Every row comes from one small tree of marks. Brackets hold a mark, then the marks that hang from it, in the order of their numbers. Every link used is in the known rows. Which tree was each row made from?
Known rows
[K_12 K_178 K_515 [K_961 [K_909 K_133]]]: [ 15 -22  -7  -4 -11  37  31   4   3  21  13  39 -53  19 -13  -9  -4  -2
   8   0  -9   7  26   5 -29  -1 -18  -7 -22  18 -10   3  -9   5 -14   3
   9  27]
[K_787 [K_421 [K_12 K_961]]]: [ 10 -16   3   0  -3  20  -4   1   1   5  -6  27 -29  22  -2   2   0  10
   8   3  -2  10  14  -4 -33  -7  -5  -9 -32  -6  12  10 -10  12 -13  -5
 -14   1]
[K_133 [K_12 K_178] [K_266 K_941] K_787]: [ 61 -17  10 -10  -4  20  25   0   4   8  11  31 -60  -6 -21 -19  -8   1
   2   4 -13  -1  11  -4 -12   4 -12   8  -4  -5   7   2  -7 -13 -41  -9
  -4  -2]
[K_909 K_133 K_798]: [ 18  10  -2  -5   2  10   0   9   6  -1   4   4 -17  -8  -6 -11   5  -1
   7  -7  -5   5  13   0  -6  -8 -11   6   2  -2  -4 -13  -1  -8   4   2
   5  22]
[K_133 K_266 K_787]: [ 37 -15   2  -1   9   6  -1   2   9   0   3  -5 -36  -6   6  -4  -1  -5
  -2   4  -7   3  -1  -1  -2  -3   2   6  -2   1   4  -7  -1 -15 -15   2
  -9   3]
[K_133 [K_266 K_941]]: [ 32 -10   7  -8   1   6   4   4  13  -4   6  -5 -11 -16  -2   3   6  -3
   2   4  -5  -2   3   1   3  -7  -1   8   3  -8   9   0  -3  -3 -15  -5
   0   3]
[K_266 [K_941 [K_12 K_961]]]: [ 18  -3   6  -9 -11   3  21   1   0 -13  -3  15 -24  11 -23 -16   0   7
   1   1   2  -1  19   2 -36   2  -7 -10 -22 -11   5   6 -12  -1 -31  -4
  -9  -9]
[K_941 [K_12 K_515 [K_961 K_909]]]: [  4 -16  -5  -4  -8  23  29  -3   8   7  -4  24 -51  12 -11 -18  -1   4
   1  -9  -3   7  13   4 -40  -4  -6 -13 -31  11  -4  10 -12   1 -27  11
  -8  10]
[K_961 [K_909 K_133 K_798]]: [ 21  -5  -5 -15  -5  22   2   8  12   5   4   0 -22 -26  -9 -11   5   0
  12 -16  -3   7  18   3 -11 -10 -18   9   3   4  -5 -14  -3  -5   1   4
   6  32]
[K_941 [K_12 [K_515 K_266]]]: [ 13   6   2   2  -5   2  20  -2  14   3   6  10 -33   8  -3 -27  -3   0
  -8  -5  -4   5 -16  -4 -11  -7   2  -9 -22  -1  -1  -1 -12  -2 -13  18
  -8  -6]
[K_961 [K_909 K_133 K_170 K_798]]: [ 24  -9  -2 -18  -8  36   4  15  23   3   5   4 -43 -26  -6  -7   6   1
  14 -22  -3  10  22   0 -15 -23 -14  15  -2   5  -5 -17  -3  -8  -1   1
   7  49]
[K_787 [K_421 K_12]]: [  5 -10   3   1  -2  13 -11   1   0   7  -4  12 -17   1  -1   3   1   9
   7   1  -4   8   3  -4 -14  -9  -1  -4 -15 -13  12  -2 -10   8  -7  -1
 -12   4]
[K_909 [K_133 K_266 [K_787 K_421]] K_170]: [ 63 -24   4  -6   8  24  -6  19  10   1   3   3 -69   7  10   1   1  -5
   5   3 -18   9   9   0  -7 -22   0   8 -19  -2   8 -17 -12 -15  -8   1
 -10  40]
[K_549 K_170]: [  9  -5   6   5   2   7  -4   5   2 -10  -1   1  -2 -16   1   8  -1  -3
  -1   1   2   2  -1  -2  10 -15   1  -3 -11   8  -3 -10  -1  -1  -5  -1
  -5  17]
[K_941 K_12]: [  4   3   0  -2  -2  -3   7  -2   0  -6  -3  -5 -10   3 -12 -14  -2   4
  -2   1  -1  -1   0   1 -10  -2   0  -5  -3  -6  -1  -5 -10  -4 -13   8
  -7  -7]
[K_961 [K_909 K_798]]: [  7 -12  -3 -11  -7  16   1   1  14   3   1   6 -12 -28  -7 -12   5   3
  11 -21   5   6   9  -2 -15  -7 -12  10   6  10  -3 -10  -1  -3  -3   0
   2  22]
[K_961 K_909]: [  2 -15  -3  -9  -8  10   1   0   6   6   0  -3  -5 -19  -4   0   1   1
   4  -9   1   2   5   3  -6  -2  -5   3   0   7   0  -2  -1   2  -6   3
   1  10]
[K_787 [K_421 [K_12 K_178 [K_515 K_266]]]]: [ 17 -14   6   6 -10  24  11  -1   9  22  17  43 -39  16  -3 -17  -3   6
   5   2  -7  12  -7 -12 -21 -11  -5  -7 -25   0   7  -3 -17  13 -12   5
  -5   6]
[K_909 [K_133 K_787] K_170 K_798]: [ 37  -2   3  -7   1  25   4  16  14  -4   5  15 -62  -5  -5 -15   2   0
   9 -14  -4  10  20  -3 -23 -15  -7  12  -7  -5  -4 -22  -2 -23  -7  -2
  -2  41]
[K_12 K_178 K_515 K_941]: [  3  -8   0  15  -8  11  18  -4 -15  17  17  34 -21  10 -19 -20  -8  -1
  -2   4  -2   7  12  -7 -21  17 -10   2  -9   9 -11  11  -3   3  -2  -9
   8   7]
[K_515 [K_266 [K_941 [K_12 K_178 K_961]]]]: [ 39  -9  11 -12 -25   8  30   0   5  -9  15  28 -23  21 -31 -32  -4   5
   2   1   3  -1  10  -7 -36   1 -14  -9 -22  -4   4  -4 -20   7 -35  -2
  -3 -18]
[K_909 K_798]: [  5   1   1  -2   1   6  -1   1   7  -2   1  11  -6 -10  -3 -11   4   2
   6 -11   5   5   5  -5 -11  -5  -6   6   4   2  -3  -7   0  -5   4  -1
   1  13]
[K_787 K_421]: [  7 -11   0   2   1  -1  -7   3  -9  -1  -4   9  -3   9   3   0   1   3
   2   1  -3   4  -2  -2  -4  -3  -1  -3 -10   3   6  -1  -7   5   6  -1
  -6  11]
[K_515 [K_266 [K_941 K_12]]]: [ 31   6  10 -13 -16  -6  13   3  12 -13   6  -5  -9 -10 -19 -26   0   4
  -2  -5   1  -1  -7  -4 -14  -4  -4  -2 -11 -16   9  -8 -14  -1 -25   6
  -6 -17]
[K_266 [K_941 K_12]]: [ 16   3   6  -7  -9  -5  14   1   0 -10  -2   0 -12  -8 -22 -15   1   6
   1  -1   1  -4   8   1 -18   0  -3  -4  -1 -16   4  -5 -12  -5 -26   0
  -6  -5]
[K_12 K_178 K_515 K_941 [K_961 K_909]]: [  9 -28  -4   4 -17  29  25  -4 -12  21  16  47 -39  12 -24 -21  -7   2
   4  -4   0  11  28  -3 -47  15 -20  -1 -29  21 -10  20  -5  11 -15 -10
   7  13]
[K_266 K_941]: [ 11   0   6  -5  -6  -1   7   3   2  -4   2   3  -3 -11 -10  -1   3   2
   3  -1   2  -3   6   1  -8   3  -2   2   0 -11   6   2  -2  -2 -12  -8
   2   0]
[K_941 [K_12 K_178 K_515 K_961]]: [  4 -10  -1   8  -8  18  35  -6  -4   9   6  44 -46  35 -18 -24  -6   4
   0   7  -3   4  14  -2 -38   2  -7 -16 -21  12  -8   5 -15   2 -24   5
  -3   2]
[K_266 [K_941 [K_12 K_178 [K_961 K_909]]]]: [ 25 -26   4 -15 -27  21  32  -2   0   0   5  28 -30   2 -38 -23  -3   8
  10  -4   4   0  29   1 -44   2 -19  -6 -13   2   0  -2 -18   6 -42  -6
  -1   4]

Which tree is each row?
[  7   4   4   1  -4   3  27   0   5   1   1  18 -35  -2 -17 -18   1   4
  -3  -2  -3   1   5   2 -25   0   1  -9 -12 -11   0   3 -12  -8 -26   5
  -4   4]  [K_266 [K_941 [K_12 K_515]]]
[  8 -19   5   4  -9  18  -3  -1  -5  15   7  28 -19  11 -11  -4  -3  10
  11   6  -4   6   9  -8 -19  -6  -7  -3  -4  -5   7  -9 -14  11 -12  -6
  -5   9]  [K_787 [K_421 [K_12 K_178]]]
[ 64 -20   9 -10   5  14   9   5   2   1  -2  24 -63  -5  -8 -13  -2   2
   0  -1 -16   4   2  -2 -13   0  -7   4 -22 -10  18   6 -10 -12 -31  -6
 -17   8]  [K_133 K_12 [K_266 K_941] [K_787 K_421]]
[ 15 -16   0  -9 -14  23  36   0  10   3  -1  30 -52   1 -21 -19   1   6
   3 -11   0   4  19   5 -49  -1  -9 -11 -31  -1   0  11 -13  -1 -39   3
  -6  11]  [K_266 [K_941 [K_12 K_515 [K_961 K_909]]]]
[ 62 -10   4 -10   8  31   1  16  26  -3   8   4 -73 -11   3 -10   4  -5
   9  -9 -11  10  16  -3 -12 -26  -6  17  -5  -2  -1 -22  -4 -26 -11   0
  -3  44]  [K_909 [K_133 K_266 K_787] K_170 K_798]
[ 25   9  -2 -11   0  24  18   4   0   3  -3  22 -46  25 -10  -6  -6   2
  -1   2 -15   2  18   4 -14   1 -13  -6 -34   0   2  18  -1   1 -12   2
  -4  -2]  [K_909 [K_133 [K_12 K_961]]]
[ 48 -12   7   0   5   9  26   2  15   1   4  15 -71  -6 -10 -23   0   0
  -4   1 -10   3   2   1 -26  -3   3  -3 -12 -12   4  -6 -13 -23 -40   6
 -13   8]  [K_133 [K_266 [K_941 [K_12 K_515]]] K_787]
[ -2  -9   1  10   4  20   2   0   5  19   0  29 -40   8   5  -1   1   7
   4   1  -8  11   0  -3 -20 -10   2  -7 -24  -7   7   7  -9   5  -8   3
 -10  14]  [K_787 [K_421 [K_12 K_515]]]
[ 24 -10   9  -2 -18  19  36   1   9   7  20  52 -35  25 -13 -22  -2  -1
   1  -1   1   4   6  -6 -34   1 -10  -8 -30   7   2  10 -10   8 -23  -4
   6  -3]  [K_12 K_178 [K_515 [K_266 K_941]] K_961]
[ 21 -12  -4 -16  -9  31   5  14  14   4   3  -7 -37 -14  -3   5   2   0
   9 -11  -7   5  17   5  -6 -20  -8   9 -10   2  -2 -11  -4  -3  -3   3
   6  35]  [K_961 [K_909 K_133 K_170]]
[ 34   0  10 -14 -17   1  21   3  12 -18   4  11 -22   8 -20 -25   0   4
  -2  -4   3   1   4  -3 -33  -3  -8  -9 -31 -11   9   3 -15   4 -32   2
  -8 -21]  [K_515 [K_266 [K_941 [K_12 K_961]]]]
[ 30  -4   2  -6   1  17  20  -3  -3   0  -6  35 -60  22 -10 -16  -9   3
  -3  -4  -6   4  12  -1 -29  10  -8  -6 -36   2   4  19   1  -9 -28  -3
 -14  -9]  [K_133 [K_12 K_961] K_787]
[ 35  -2  12 -10 -23  -2  23   0   5  -7  16  13 -11   2 -30 -32  -4   4
   2   0   1  -3   0  -8 -18   0 -11  -3  -2 -10   3 -13 -19   2 -30   2
   1 -13]  [K_515 [K_266 [K_941 [K_12 K_178]]]]
[ 15 -11   6   2 -13  18  43  -3  -3   5   9  50 -48  28 -28 -26  -3   6
   3   5   0   1  20  -1 -47   6  -9 -15 -23  -1  -3   7 -17   1 -37  -3
  -1   5]  [K_266 [K_941 [K_12 K_178 K_515 K_961]]]
[  4 -24   2  10  -7  33  19  -3  -3  23   7  61 -52  37  -7  -8  -3   9
   9   6  -6  12  17  -7 -43  -4  -7 -14 -33   5   4   9 -14  14 -19  -5
  -7  14]  [K_787 [K_421 [K_12 K_178 K_515 K_961]]]
[  1  -1  -2   6   0  12  26  -4   3   2  -3  29 -46  28  -6 -18  -3   4
  -4   2  -3   5   8   1 -35   0   0 -16 -32   4  -4  12  -9  -1 -21   9
  -9   0]  [K_941 [K_12 K_515 K_961]]
[ 16  -1   3   3 -11   8  29  -4   7   9  14  26 -34  17 -13 -34  -7   1
  -4   1  -4   4  -9  -8 -15  -3  -4  -8 -11   7  -6  -7 -17   2 -19  14
  -1  -5]  [K_941 [K_12 K_178 [K_515 K_266]]]
[  2  -3   0  10  -6   9  29  -6  -4  12   7  29 -35  18 -16 -24  -7   4
  -1   5  -4   2   5  -3 -21   2  -3 -10  -2   6 -10  -6 -15  -3 -19   7
   0   6]  [K_941 [K_12 K_178 K_515]]
[ 33   2   0  -4   3   9   3   9   5  -1   4   9 -39  -7  -8 -18   1  -1
   6  -9  -6   8  16  -1 -19  -3 -10   6  -4  -5  -4 -18  -1 -21  -4   0
  -2  26]  [K_909 [K_133 K_787] K_798]
[ 13 -13   2   5 -15  11  10  -4 -23   3  14  32  -9  23 -26 -18  -8   2
   2   6   4   5  27  -7 -34  18 -18   0 -19   9  -6  14  -4  11  -7 -17
   5  -6]  [K_12 K_178 K_941 K_961]
[ 18   3   7  -3  -8   6  20   4  16   3  12  21 -24  -4  -1 -14   2  -3
  -4  -8  -2   3 -10  -3 -11  -3  -1  -3 -20  -6   6   5  -4   0 -11   2
   3  -1]  [K_12 [K_515 [K_266 K_941]]]
[ 21 -10   7  -7 -19   9  29  -2  -6  -6   6  33 -24  20 -33 -23  -4   7
   5   6   2  -2  24  -2 -40   5 -13 -10 -12  -4   0  -1 -17   2 -35  -8
  -3  -5]  [K_266 [K_941 [K_12 K_178 K_961]]]
[ 25 -23  -4 -13 -10  36  -2   9   5  13  -2  15 -44   5  -9   3   1   9
  14  -2 -10  12  26   4 -34 -12 -16  -6 -38  -5  11   3 -13  12 -16   1
 -10  20]  [K_787 [K_421 [K_12 [K_961 [K_909 K_133]]]]]
[ 42 -15  -5 -18   1  28  -2   9  26   6   8 -10 -33 -31  -2  -5   8  -3
  11 -11 -10   7  13   3  -1 -19 -17  15   3   7  -1 -15  -3  -7  -2   7
   4  32]  [K_961 [K_909 [K_133 K_266] K_798]]
[ 21 -31   2  -8 -24  36  15   3  -6   7  13  32 -35   6 -27 -14  -6   4
  10  -8   4  10  34  -6 -45   2 -20   9 -25  15  -7   9  -6  11 -14 -17
   7  20]  [K_12 K_178 K_941 [K_961 [K_909 K_170]]]
[ 39  -5   8  -9  -3   2  10   2  13  -9   2 -10 -23 -14 -14 -12   3   2
   0   4  -6  -3   3   2  -7  -8  -2   1   0 -14   7  -5 -13  -7 -28   2
  -7  -4]  [K_133 [K_266 [K_941 K_12]]]
[ 65 -12   0  -9  12  19   2  10   2   6  -2  11 -74   8   0 -10  -6  -2
  -1   5 -27   6   4   2  -1  -5  -9   3 -26  -3  11  -2  -9 -12 -17   5
 -15  16]  [K_909 [K_133 K_12 K_266 [K_787 K_421]]]
[ 45  -4   3 -12   6  31  -1  16  29  -1   9  -2 -47 -12   6  -2   8  -4
  10  -7 -11   8  13  -2   0 -28  -7  18  -2   1  -1 -16  -3 -12   2   2
   4  40]  [K_909 [K_133 K_266] K_170 K_798]
[ 22   1  -3  -1  -2  36  41   0  -3  21   9  57 -70  40 -15 -15 -10   1
   1   6 -18   5  22   2 -24   5 -17 -10 -34  12  -7  20  -6   4 -17   2
   3  11]  [K_909 [K_133 [K_12 K_178 K_515 K_961]]]
[ 58 -16   5  -1  -2  19  12  -4 -12  11  14  27 -56   1 -26 -27 -14  -1
  -3   6 -14   5  13  -9 -16  14 -16  13 -12   5  -1   8  -3  -9 -24  -9
  -4  -9]  [K_133 [K_12 K_178 K_941] K_266 K_787]
[ 44 -28   3   1   9   4  -9   6   2   0  -1   5 -39   3   9  -5   0  -3
   1   4 -11   7  -3  -2  -5  -7   1   3 -12   1   9 -10  -8 -10  -9   0
 -14  14]  [K_133 K_266 [K_787 K_421]]
[  8   4   4   3  -4  19   9  -2  22  15  12  17 -35  -2   5  -9  -1   2
  -2  -5  -4   9 -12  -7 -12 -12   2  -4 -23  -9   6   6  -5   4 -12  11
  -4  -9]  [K_421 [K_12 [K_515 K_266]]]
[ 20  -7   5   7  -8  14  -2   1   0  15  12  25 -35   0  -7 -20  -4   6
  -1  -4  -6  18  -5 -13 -28  -1  -7  -1 -43  -9  10  14 -10  12  -4   0
  -9  -2]  [K_787 [K_421 [K_12 [K_515 K_266] K_941]]]
[ 22   5   1  -8   0  26   3  15  16  -3   6   9 -36  -6  -3  -6   5   1
  11 -12  -4   8  18  -3 -11 -21  -8  13  -4  -2  -4 -16  -2 -10   4   0
   4  40]  [K_909 K_133 K_170 K_798]
[ 42   6   3   3  -4  12  21  -2  -3  11  11  35 -67   2 -14 -38 -13   0
 -13 -11 -10  12  -6 -10 -25  16 -10   4 -43  -1   1  22   1  -9 -21   3
  -9 -12]  [K_133 [K_12 [K_515 K_266] K_941] K_787]
[ 45 -20  10  -9 -12  16  26  -1   6  -5  10  21 -35  14 -26 -18  -2   3
   5  11  -4  -2  20  -2 -29  -4 -12  -4 -10  -2   3  -1 -18   1 -39  -6
  -4  -5]  [K_133 [K_266 [K_941 [K_12 K_178 K_961]]]]
[ 27  16  -2 -11   3  21  10   5   7   4   0  17 -41  -6 -13 -16  -1   3
   4 -10 -12   5  13  -1  -4  -4 -16   6  -9  -3  -2   1   0  -8  -3   4
   0  14]  [K_909 [K_133 K_12] K_798]
